What can hang from each mark:
bokiku: fito mubuliv sunis
mugos: lenita rade
boni: lenita
sunis: bokiku
lenita: boni mugos sunis zilasi
mubuliv: bokiku
fito: bokiku zazof
rade: mugos sunis
zazof: fito

Each row was made from one small tree. The marks that hang from a mark follow it in brackets, in alphabetical order. Every link used is in the known rows. Write each row's tree.
Known rows:
lenita{boni mugos{rade} sunis{bokiku{mubuliv}} zilasi}: [ 1.79  4.16 -3.47  2.85  0.26  6.10  2.29  3.93 -1.70  1.40  0.49 -2.08
 -0.58  3.96 -0.77 -3.89  2.39  1.72 -0.37  2.84  0.36]
rade{mugos{lenita{boni zilasi}} sunis}: [-0.39  0.29  0.37 -0.51 -3.07  3.25 -0.54  1.04 -1.97 -1.16 -0.47 -1.87
 -1.12  3.68 -0.21  1.13 -1.85 -0.39 -2.36  1.61  1.26]
rade{mugos{lenita{boni}} sunis}: [ 0.23 -0.19  3.65 -2.13 -1.95  1.95 -1.06 -0.43 -1.44 -1.26 -0.42 -1.44
 -1.64  1.69  0.87  0.74 -1.69 -0.45 -2.58  1.83  1.18]
mubuliv{bokiku{fito sunis}}: [ 0.38 -0.41  6.97 -1.91 -0.31  0.22 -0.17  0.37 -0.26  1.94  0.85 -2.09
  0.25 -6.64  3.83 -5.14 -0.43 -0.40 -1.08  0.52  0.44]
mubuliv{bokiku{fito{zazof} sunis}}: [ 0.88 -0.91  4.99 -2.47  1.14 -0.99 -0.82 -1.08 -0.31  1.79  1.03 -2.41
 -0.31 -4.14  2.10 -3.61  0.27 -1.04 -1.07  0.38  0.36]
bokiku{fito sunis}: [ 0.04  1.47  7.46  0.41 -0.58 -0.49  1.68  1.14 -0.69  0.47  0.86 -1.95
  0.55 -5.14  3.42 -3.85  0.36 -1.98 -1.16  0.32  0.57]
zazof{fito}: [ 0.24  1.54  6.18 -1.91 -1.54  4.24  0.72  2.33  1.19 -0.20  0.97 -2.46
  0.48 -6.36  2.02  0.63 -1.03  0.70 -1.75 -1.07 -0.15]
boni{lenita{sunis{bokiku}}}: [-1.47  2.29  4.30 -0.43  2.18  1.50  1.06  0.60 -0.36  1.11  0.40 -2.58
  0.06 -3.29  2.75  0.75  2.01  2.18 -2.01  2.42  0.38]
lenita{mugos{rade{sunis{bokiku{fito mubuliv}}}} zilasi}: [ 0.49  1.71 -5.84 -0.14 -1.87  2.14  3.65  1.68 -0.14  1.83  1.08 -1.73
 -1.69  2.24  1.32 -5.38  2.74 -0.76 -1.55 -1.31  0.63]
rade{mugos sunis}: [ 0.70  0.53  3.93 -3.45 -1.11  2.68 -0.47 -1.35 -0.55 -1.62  0.39 -2.51
 -0.88 -2.55  2.50  1.32 -2.02 -0.26 -3.23  0.89  0.86]
sunis{bokiku}: [-0.56  2.40  2.88 -2.02  0.13  3.34  1.22 -0.56 -0.53 -0.37  0.84 -2.08
  0.50 -3.96  1.63  1.74  1.79  2.50 -2.68  1.95 -0.09]
lenita{sunis zilasi}: [-0.15  3.06  5.10  1.65 -0.20  4.66  1.09  2.09 -0.59 -0.31  0.68 -2.78
  0.97 -3.45  1.47  1.50  0.02  0.87 -1.47  2.55  0.36]
bokiku{fito{zazof} mubuliv sunis}: [ 0.46  0.84  2.06  0.47  1.61 -1.47  2.25  0.31 -0.44  1.24  1.11 -1.72
  0.09 -3.05  2.29 -4.67  1.01 -3.71 -0.11 -0.46  0.15]
mubuliv{bokiku{fito}}: [ 0.23 -0.17  4.89 -3.52 -0.89  3.28 -1.17 -0.37 -0.37  1.92  0.75 -2.47
  0.21 -6.65  3.37 -3.40 -0.37  0.62 -1.55  2.12 -0.29]
rade{sunis{bokiku{fito mubuliv}}}: [-0.98  1.18 -0.40 -1.71  0.32 -0.05  3.89  0.28  0.36  1.28  1.29 -1.72
 -0.52 -3.12  3.52 -4.82  1.94 -1.52 -2.28 -1.06  0.65]
lenita{boni sunis}: [ 1.07  3.19  7.30  1.04  0.88  4.33 -0.03  1.96 -1.26 -0.28  0.53 -2.70
  0.58 -2.34  1.34 -1.03  0.15  0.49 -1.46  3.47  0.62]
boni{lenita{mugos{rade} sunis{bokiku{mubuliv}} zilasi}}: [-0.06  2.75 -4.53  1.71  0.71  3.94  2.03  2.65 -0.63  2.64  0.23 -1.95
 -1.07  1.90  1.13 -2.13  2.73  1.81 -0.22  1.65  0.00]
lenita{mugos sunis{bokiku}}: [ 1.69  3.45  5.02 -0.65  0.98  4.64  1.04  2.09 -0.68 -0.06  0.74 -2.60
  0.39 -5.35  1.56  1.36  1.62  2.37 -2.01  1.44  0.52]
zazof{fito{bokiku{mubuliv sunis}}}: [ 0.51  0.29  2.95 -0.11 -0.21  0.41  4.24  2.59  1.44  0.89  1.45 -1.93
  0.11 -4.83  3.99 -4.66  1.09  0.72 -0.34 -3.19  0.12]
mugos{lenita{boni zilasi} rade{sunis{bokiku{mubuliv}}}}: [-1.70  0.93 -4.94  0.86 -1.46  0.98  3.13  0.26 -0.23  1.04  0.32 -0.15
 -2.52  7.76 -0.58 -2.49  3.06  0.72 -1.69  1.20  0.77]
mugos{lenita{boni sunis} rade}: [-0.11  1.47  7.32  1.57 -0.12  1.74  0.23 -0.01 -0.38  0.24 -0.17 -0.39
 -2.15  3.69  0.34 -0.67  1.72  1.14 -0.88  5.04  0.43]
lenita{boni sunis{bokiku{fito mubuliv}} zilasi}: [-0.64  3.91 -1.07  3.74  0.86  3.68  3.87  4.78 -1.98  1.81  0.63 -2.84
  1.17  0.16  1.28 -6.78  1.46 -0.78 -0.58  2.61  0.51]

Write each row's tree:
[ 0.68  2.35  0.92  1.36 -0.83  4.45 -0.46  2.15 -0.72  1.55  0.10 -2.50
 -1.06  1.08  0.98  0.16  1.22  1.41 -0.53  2.15  0.27]  boni{lenita{mugos{rade} sunis zilasi}}
[ 2.55  3.81  1.91  2.58 -1.27  6.56 -0.22  3.39 -1.68  0.29  0.34 -2.61
 -0.58  3.02 -1.03 -1.53  0.97  1.26 -0.73  3.40  0.60]  lenita{boni mugos{rade} sunis zilasi}
[ 1.78  3.08  4.28 -0.37  0.66  3.68  1.18  0.56 -0.14  0.22  0.64 -1.79
 -1.42 -0.74  0.96  0.25  2.76  3.03 -1.87  2.84  0.34]  lenita{mugos{rade} sunis{bokiku}}
[ 0.51  2.33  2.13 -0.48  1.14  2.42  0.30  0.61 -0.21  1.64  0.21 -2.07
 -1.65  0.26  1.58 -0.10  3.05  2.84 -1.50  2.50  0.30]  boni{lenita{mugos{rade} sunis{bokiku}}}
[-0.07  2.84 -1.11  1.16 -0.02  3.75  0.85  2.04 -0.89  1.69  0.18 -2.53
 -1.10  2.14  0.53  0.19  2.75  3.04 -1.27  2.37  0.36]  boni{lenita{mugos{rade} sunis{bokiku} zilasi}}
[ 1.03  0.15  3.12 -1.06  1.39 -1.23  1.73 -2.32 -0.27 -0.56  1.37 -2.36
 -0.45 -1.10  1.56  0.26  3.08  1.67 -1.55  0.03  0.35]  fito{bokiku{sunis} zazof}
[ 0.41  0.78 -2.77 -1.31 -2.54  2.87 -0.64  0.40  0.01  1.20  0.54 -2.32
 -1.97  2.67  1.04  0.29  1.41  0.45 -1.87 -0.99  0.76]  boni{lenita{mugos{rade{sunis}} zilasi}}
[-0.55  1.05 -1.40 -2.08  0.50  0.34  3.20 -2.10  1.18  0.65  1.18 -0.80
 -2.31  1.57  2.08 -2.17  2.94  0.80 -2.54  0.21  0.38]  mugos{rade{sunis{bokiku{mubuliv}}}}
[-0.58  1.41 -0.75 -2.39  0.76  1.30  3.04 -0.60  0.66  0.36  1.23 -1.57
 -0.60 -3.12  2.72 -1.03  1.83  0.32 -2.72 -1.04  0.56]  rade{sunis{bokiku{mubuliv}}}
[-0.08  1.32  4.09  0.93  0.20 -0.33  2.86  1.81 -0.43  1.39  0.94 -1.41
  0.57 -5.54  4.06 -6.24  0.32 -3.25 -0.16 -0.33  0.21]  bokiku{fito mubuliv sunis}
[-0.90  2.31 -1.33  2.40  0.14  4.29  2.18  3.30 -2.62  0.29 -0.75 -1.55
 -0.17  2.88 -0.10 -1.35 -0.58  0.88 -0.76  4.30  0.47]  rade{mugos{lenita{boni sunis{bokiku{mubuliv}} zilasi}}}
[ 1.07  0.04 -0.28 -0.48  2.15 -0.97  2.87 -1.67 -0.09  0.40  1.41 -1.82
 -0.39 -1.39  2.27 -2.15  3.04  0.49 -0.51 -0.60  0.01]  fito{bokiku{mubuliv sunis} zazof}
[ 0.09  2.35 -2.09  1.04  1.27  2.14  0.90  2.97 -1.63  2.17  0.51 -3.87
  0.22 -0.07  0.08 -0.78  2.48  0.17 -1.02  0.66  0.57]  boni{lenita{mugos sunis{bokiku{fito{zazof}}} zilasi}}
[-0.35  0.81  2.25 -2.95 -0.77  0.68  1.76 -0.65 -1.07 -0.55  0.46 -2.74
 -0.89 -1.65  2.76 -2.41 -0.39 -0.37 -3.58  0.93  1.10]  rade{mugos sunis{bokiku{fito}}}
[ 0.31  1.02 -0.09 -1.14  1.07  1.65  1.24 -0.52 -0.41  1.23  0.99 -2.06
  0.08 -3.32  1.64 -2.97  0.95 -2.58 -0.54  1.07 -0.57]  bokiku{fito{zazof} mubuliv}
[-1.10  0.34 -1.61 -0.80 -0.32 -0.39  2.66 -1.18  0.35  0.93  0.41  0.28
 -3.07  5.97  0.50 -2.86  3.30  0.62 -1.90  1.24  0.70]  mugos{lenita{boni} rade{sunis{bokiku{mubuliv}}}}
[ 0.81  3.33  1.27  2.02 -0.86  3.59  2.64  2.77 -1.03  1.25  0.59 -2.50
 -0.76  1.10  0.66 -3.09  2.66  1.42 -1.29  2.65  0.49]  lenita{mugos{rade} sunis{bokiku{fito}} zilasi}
[-0.17  1.86  8.17  1.25  0.14  2.70  0.00  1.62 -0.94 -0.09 -0.06 -1.22
 -0.40 -0.88  0.90  0.56  0.53  0.57 -1.08  3.74  0.60]  mugos{lenita{boni sunis}}
[ 0.99  0.24  0.57 -2.88 -1.44  1.54 -1.16 -1.05  0.48  1.08  0.57 -1.86
 -2.53  0.75  2.11 -0.05  1.65  0.22 -2.08 -0.90  0.68]  boni{lenita{mugos{rade{sunis}}}}
[-1.49  0.10 -1.30 -0.05 -0.79 -1.82  3.39 -0.36  0.03  1.86  0.41  0.10
 -3.09  5.99  1.35 -6.62  3.40 -1.18 -1.54  1.35  0.78]  mugos{lenita{boni} rade{sunis{bokiku{fito mubuliv}}}}
[-0.46 -0.88  4.74 -3.21 -1.90  1.05 -0.46 -1.75 -0.36 -1.40 -0.20 -1.08
 -1.83 -1.14  2.15  2.95 -1.51 -0.25 -2.83  0.99  0.83]  rade{mugos{lenita} sunis}
[-0.27  1.31 -4.82 -1.49 -1.71  2.14  0.64  0.26 -0.14  1.34  0.58 -2.34
 -2.00  3.83  0.59  0.38  2.95  1.98 -2.59 -0.91  0.87]  boni{lenita{mugos{rade{sunis{bokiku}}} zilasi}}
[-1.38  2.32  3.03  1.52  0.24  3.47  0.21  2.16 -0.74  1.08  0.26 -3.02
  0.65 -2.53  2.13  1.09  0.25  0.73 -1.06  2.16  0.32]  boni{lenita{sunis zilasi}}
[ 1.23  2.52 -3.47  0.44 -2.60  2.84  1.76  2.41 -1.50  0.98  0.84 -2.63
 -1.52  5.55 -0.47 -5.13  2.65  0.29 -2.38  0.13  1.32]  lenita{boni mugos{rade{sunis{bokiku{fito}}}} zilasi}
[ 1.39  2.88  4.51  0.36  0.25  2.29  2.11  1.33 -0.50  1.12  0.63 -2.00
 -1.39 -0.74  1.68 -3.55  2.90  1.27 -1.50  2.74  0.42]  lenita{mugos{rade} sunis{bokiku{fito}}}
[-0.96  1.01  3.03 -0.27  1.30  2.28  2.12  0.50 -0.88  0.06 -0.52 -0.73
 -0.96 -1.86  2.24  0.43 -0.24  1.11 -1.17  3.72  0.11]  rade{mugos{lenita{sunis{bokiku{mubuliv}}}}}
[-1.80  2.65  3.13  3.37 -0.66  1.89  2.70  3.79 -1.99  1.12 -0.06 -1.91
  0.23  1.87  0.16 -2.80  2.05  0.53 -1.23  3.66  0.89]  mugos{lenita{boni sunis{bokiku{fito}} zilasi}}
[ 2.43  2.53  6.29 -0.11 -0.13  4.35 -0.16  0.62  0.00  0.08  0.55 -1.85
 -1.37 -1.73  1.31  0.18  1.29  1.39 -1.17  2.67  0.20]  lenita{mugos{rade} sunis}
[ 1.60  2.75 -3.78 -0.23 -2.19  4.23  0.95  1.47 -1.19  0.06  0.84 -2.45
 -1.49  5.72 -1.32 -1.37  2.62  2.01 -2.73  0.25  1.24]  lenita{boni mugos{rade{sunis{bokiku}}} zilasi}
[ 2.25  2.20 -1.74 -0.09 -2.99  4.86 -0.29  1.68 -1.05 -0.06  0.77 -2.41
 -1.52  4.69 -0.82 -1.41  1.02  0.38 -1.97  0.06  1.10]  lenita{boni mugos{rade{sunis}} zilasi}
